Each row was made from one small tree. Brackets hold a mark, then the marks that hang from it, in the order of their numbers. Every link used is in the known rows. Write each row's tree.
Known rows:
[J117 [J849 J51 J90 J263 J435]]: [ 27.5  -5.1  22.8  -3.6  -8.1 -17.5  48.6  36.2   8.5  17.3   8.5  22.2
  -4.2   1.2   6.8  11.1  -7.0 -16.7   2.3  14.4 -24.3  16.1]
[J849 J90]: [  0.1  17.5 -15.7 -21.4 -27.3 -42.3  12.3   9.7   1.2 -18.0  -3.4 -28.5
 -26.4  32.1  10.7 -19.3   2.2  10.2  -5.0  12.8   7.3   0.5]
[J117 J435 J849]: [-11.0  12.1 -13.3  -2.9 -14.6  19.5 -33.8 -18.7 -19.7 -11.1 -12.5  -8.2
  13.8   3.5   0.9  11.4 -16.4  17.6  12.4 -15.3  -9.7 -18.3]
[J263 [J117 J51 J90 J435 J849]]: [  5.5 -20.4 -33.2  19.5   8.6  37.1 -46.2 -49.3 -42.1   7.1 -18.6 -15.3
  21.8 -10.6 -20.8  18.4  -8.6   7.0  11.5  -3.8   2.7  -7.5]
[J435 [J117 J51 J90 J849]]: [ -0.5   7.6 -27.4  -5.7  -7.1  18.1 -38.6 -22.5  -1.9   6.2 -27.7 -16.7
   2.2   2.9 -16.2   3.8   3.3  -2.3  10.9 -27.9  19.9 -13.1]
[J117 J51 J90 J435 J849]: [ 17.3   6.3 -47.0  12.4 -21.3  25.0 -55.2 -40.0 -37.9  12.2 -24.0 -18.0
  18.6 -22.6 -16.8  25.7   5.5  -0.2  -0.6  -9.9   4.6  -9.0]
[J849 J435]: [-22.4  27.3 -10.7 -17.3 -10.8 -19.6  27.1  18.6  23.8   0.9  10.6 -11.3
 -11.0  17.7   9.7  -9.6 -17.3  17.5  -3.4  13.8  11.8  -2.7]
[J849 J51 J90 J435]: [ 18.7  12.8   5.1 -10.3 -13.4 -41.6  59.8  28.7  17.6   5.5   4.8 -12.4
 -16.9   9.0  10.6  -9.7  -5.7  -1.4  -5.4  30.0  10.4  21.1]
[J435 [J117 J51 J90]]: [ -9.2  14.4 -20.1  -9.5  -5.5  -7.0 -28.7 -17.5   9.5  -3.0 -16.7 -23.5
  -4.0   2.2  -6.1 -17.7  17.6   3.8  -1.5 -15.1  37.2 -14.2]
[J435 [J117 J51]]: [-10.4  12.4 -12.7 -14.3  -0.6   9.2  -7.6   2.7  30.9 -10.5 -14.9 -10.9
 -22.2  19.8  -5.4 -25.4   3.3  13.8  11.7 -16.4  23.8 -30.4]
[J117 J51 [J849 J435]]: [ 10.4  10.0 -42.2  -6.1 -15.6  16.1  18.3   6.4  14.9  24.2 -14.4  -1.3
 -11.4   7.9 -12.4  15.7 -22.7  -0.1  10.8   9.4  -0.2 -15.1]
[J117 J90 [J849 J263 J435]]: [-10.9   8.7  -3.4  -2.6  -9.6  -9.2  -1.6   6.7  -5.8  22.4  11.2  12.0
  21.9  -8.6   4.0  25.7  -7.0  -7.9 -10.2   1.0  -7.4  12.3]
[J849 J51 J90 [J263 J117] J435]: [ 11.0 -24.4  39.2   1.6  20.3 -26.1  66.7  31.6  18.7   0.7  23.5  17.8
  -8.4  13.6   8.0 -14.6  -8.8   0.0   4.6  29.5  -8.3  22.2]
[J117 J90 J435 J849]: [ -4.8  13.3 -19.8   4.0 -19.0   8.4 -57.0 -38.8 -40.7   0.0  -8.9 -21.6
  26.6 -13.9  -2.3  22.7  -5.7   9.8  -0.9 -14.3  -0.5  -1.4]
[J849 J90 J117 J263 J435]: [  1.2   4.2   6.5 -22.4  -2.0 -40.3  47.1  44.1   8.4  -0.8  24.0  -0.9
 -29.3  11.9  10.6 -20.4  -6.4 -24.2 -29.5  25.7 -18.9  18.9]
[J849 J51 [J263 J117] J435]: [-17.2 -16.6  43.9   9.7  33.0  -8.7  53.3  20.4  32.0  -3.0  27.0  30.0
  -0.1   8.7  13.4  -8.0 -13.4   8.6   7.9  18.0  -5.1  16.0]
[J849 J263 [J435 [J117 J51]]]: [ -7.9   2.5   7.3 -17.5  11.2  19.8  22.7  33.3  43.3  11.2   1.7  20.7
 -10.2   2.3  -5.9 -20.7  -0.9   3.1   6.2  -4.2   5.6 -26.4]
[J748 J90]: [-27.6  42.0 -27.5 -10.0 -45.4 -29.2   2.9  13.9   8.9 -32.5  10.3 -45.6
 -22.1  28.8  11.0 -13.4   2.3  21.6   3.6  11.5  24.7   2.9]
[J435 [J117 J90 [J849 J51 J263]]]: [ -6.4  -8.0  41.8   6.0   9.4  -0.1 -18.2  -7.5   7.4  -1.5   1.7  17.0
  16.8  -9.9   7.6   7.8  14.1 -11.5   8.0 -30.7   3.1  10.5]
[J849 J263 [J435 [J117 J51 J90]]]: [ -4.7   3.6   0.2  -8.4   5.5   6.9   5.4  14.1  22.1  18.6   2.9  11.2
   7.1 -11.7  -8.6  -7.2  11.5  -6.6  -9.9  -6.4  19.2  -9.4]
[J435 [J117 J51 J90 [J849 J263]]]: [  0.4  -4.9  -1.0  -3.7  -0.3  18.6 -35.5  -9.1   0.6   9.2 -13.7   9.2
   7.0  -4.5 -12.5   7.1  15.9 -13.8   6.0 -30.7   5.2 -15.5]

Write each row's tree:
[ 29.5 -28.5 -32.6   4.5   1.5  30.4 -11.6 -20.7 -33.3   2.4 -20.5 -12.3
  -0.2  11.8 -21.7  -0.3 -17.9  12.4  23.0   8.1 -15.4 -15.4] | [J263 [J117 J51 J435 [J849 J90]]]
[  4.2   2.4 -21.1   4.9   6.1 -15.7  11.5  13.2   7.9  14.9  14.9   0.6
 -12.7 -19.4  -2.2  -0.5  17.9 -35.6 -41.4  21.8   0.1  16.8] | [J849 [J117 J51 J90] J263 J435]
[ 40.3  -8.5 -21.9   0.2 -19.9  27.0 -21.6   3.8 -29.4   8.8 -18.5   8.8
   1.7  -7.7 -10.1  12.7   8.1  -7.8   1.9   0.3 -29.8 -23.0] | [J117 J51 J435 [J849 J90 J263]]
[ 19.3 -20.9  -8.7  -6.5  12.0  -2.8  51.0  27.7  12.0  13.1   9.1  10.4
 -19.6  17.9  -7.6 -12.5  -7.4   1.4   2.3  33.3 -10.6  -1.6] | [J849 J90 [J263 [J117 J51]] J435]
[ 29.0  -9.6 -15.6  -4.4  -2.6  -0.9  -5.3  12.8 -20.8 -13.9  -3.1  -3.4
 -21.4  -7.9  -5.8 -17.8  23.7 -22.8 -26.6  14.3 -26.7  -3.3] | [J849 J90 [J117 J51 J435] J263]
[-26.9 -14.1  19.1  12.8  17.0   0.9 -35.6 -25.7 -28.8 -17.2  14.1   3.8
  26.7  -8.8   5.7  -3.1   7.4  19.0  -6.0  -0.9  -0.4   3.2] | [J849 [J263 [J117 J90 J435]]]
[  1.5   2.2 -17.5  10.0   4.4 -23.3 -19.1  -9.0  -2.9  -9.1   5.8  -5.5
 -16.7 -11.0   2.0  -1.8  36.2 -31.6 -37.7   9.8   3.0  12.4] | [J849 [J117 J51 J90] J263]
[-17.6   1.0  55.0 -11.2  19.3  -5.2  41.5  36.2  49.7   1.2  16.8  30.5
  -3.6   0.8  11.9 -15.9  -2.3   3.5  10.1 -10.3   6.0  -0.5] | [J849 J51 J263 [J435 J117]]
[ 25.6 -21.5 -33.9  -7.1   1.7  10.2  40.8   6.7  -3.0  23.6 -12.1  -6.2
 -16.8  23.6 -19.2   1.4 -33.8   0.6  21.3  22.8  -8.4  -5.6] | [J263 [J117 J51 [J849 J90 J435]]]
[-10.7  -8.8  50.7   0.0  14.0  11.0   1.0  10.2  25.9 -12.6  -1.0  27.2
  -0.5  10.0   9.5  -1.1   1.0  -2.6  20.8 -32.6  -6.0  -7.3] | [J435 [J117 [J849 J51 J263]]]
[-12.7  12.2   6.4 -12.3  -6.6   4.7  17.2  22.7  14.8  12.4  11.3  22.4
   0.8   9.8   6.6  14.1 -20.1   0.5   3.6  -0.6 -19.7  -7.4] | [J117 [J849 J263 J435]]
[ -4.1   0.7  26.7  11.5  15.1 -38.5  30.5  15.1  12.4   2.4  31.2   6.3
  -2.9 -24.4  14.9   2.1  16.7 -36.5 -38.4  19.6  -0.8  43.4] | [J849 J51 [J117 J90] J263 J435]
[ -0.1  -3.5  29.7  22.6  14.0 -17.0 -21.7 -14.6 -22.0 -20.6  16.2   2.3
  10.9 -36.6  12.7   1.1  27.4 -24.9 -32.3  -0.1  -5.7  28.5] | [J849 J51 [J117 J90 J435] J263]
[  9.5   6.4   0.5  21.0  -8.3   3.2 -37.4 -37.2 -33.9  -1.0  -8.5  -8.8
  29.4 -26.0   1.1  26.1   6.3  -1.8   1.1 -13.3   3.6  16.4] | [J117 J90 J435 [J849 J51]]
[ 26.8   3.5  -2.9  -9.8 -17.1 -20.9  48.8  22.3   5.6  17.3  -3.8  -3.4
  -9.4   8.7   1.9   8.8 -21.4  -9.1  10.0  17.8  -7.8  20.1] | [J117 [J849 J51 J90 J435]]
[ -3.8 -19.5   1.1  13.9  21.8  35.1 -15.7 -10.4  -5.3 -11.9   2.8  14.6
   6.3  -0.3  -7.7  -8.4   7.1  21.4   6.6   1.2 -10.1 -26.1] | [J849 [J263 [J117 J51 J435]]]
[-12.5 -20.1  49.1  21.4  33.5  12.4   1.7  -8.4  -3.0 -25.0  17.0  22.5
  12.2  -3.3  13.5  -8.7   2.5  21.9   9.2   0.7 -10.6   1.4] | [J849 J51 [J263 [J117 J435]]]
[ 15.1   6.2 -18.6 -12.5 -29.4  -0.2 -21.5  -8.6 -36.0  -7.0 -13.0 -19.6
   4.7   7.2  -2.5   3.5 -12.2  10.9  10.8  -3.6 -17.4 -10.0] | [J117 J435 [J849 J90]]
[-10.2   9.9 -14.7 -21.6   1.4  14.3  23.2  20.3  37.0  10.7  -9.4  -3.3
 -14.6  10.6  -9.9 -23.6 -13.0  10.9   9.9  -4.0  22.7 -24.8] | [J849 [J435 [J117 J51]]]
[-24.1  10.9  -1.5 -11.9  -7.3  -3.0 -39.3 -20.7  -5.9  -3.2 -10.2 -18.2
  11.2  10.1  -0.3  -2.6  -9.5   7.6  12.6 -33.9  20.0  -3.3] | [J435 [J117 J90 J849]]
[ -5.1 -11.4 -18.4  10.3  11.0  29.5 -18.9 -24.5  -8.0 -12.4  -9.1  -8.3
  -2.2   7.9  -9.0 -11.5  -7.3  28.7  12.2   5.9   6.3 -24.3] | [J263 [J117 J51 J435]]
[ -5.3   9.5  34.1   3.2   5.5 -18.2  45.3  31.5  35.4   1.6  18.6  24.2
  -6.6  -2.5  15.7   0.9   5.5  -0.2  -6.6  15.4  -1.8  10.0] | [J849 J51 J263 J435]
[  9.8  -2.4  26.7  21.3  -2.8   7.6 -37.2 -22.9 -30.9  -1.3  -0.8  15.3
  31.0 -33.3   6.8  31.1  18.0  -9.3  -4.5 -16.5 -14.8  14.0] | [J117 J90 J435 [J849 J51 J263]]
[-25.3   3.4  19.2  -9.7   2.3   2.4 -36.8 -10.0  -1.5  -0.9   0.1   6.1
  16.3   2.2   4.3  -0.9   5.1  -2.0   7.3 -36.0   4.3  -6.3] | [J435 [J117 J90 [J849 J263]]]
[ -6.4   0.5  34.1   3.1  18.0 -28.3  51.8  32.2  30.9  -4.0  30.0  18.7
 -21.5  -7.1  16.0  -7.4   0.8 -24.4 -23.8  19.0 -12.8  26.9] | [J849 J51 J117 J263 J435]
[  9.0  15.0 -36.8   9.8 -18.8   7.5 -47.3 -32.0 -23.7  -4.5 -14.2 -24.8
  10.1 -21.0  -8.8   6.2  22.3   6.2 -14.2   1.3  19.8 -10.2] | [J117 J51 J90 J435]
[ -1.8 -21.0  21.5  21.0  20.0  25.0  -8.1 -27.8 -16.8 -12.1  -7.5   5.5
  15.6   2.6  -1.7   7.9 -23.4  19.9  27.9  -8.2 -10.2   0.3] | [J263 [J117 J435 [J849 J51]]]
[ -6.8  -8.1 -29.8  13.3   8.7  -9.4 -16.1 -31.6  -6.5  -7.5  -6.1 -23.9
  -3.1  12.4  -6.2  -3.7   5.5  11.1  -1.5  11.9  29.4   2.5] | [J263 [J117 J51 J90]]
[  7.5   4.3  10.7  11.1  -6.5  17.6 -16.1 -17.8 -12.9  -9.4 -11.1   0.7
  12.1 -10.0   3.4  14.3  -6.4   8.6  14.4 -11.0 -10.3  -0.9] | [J117 J435 [J849 J51]]
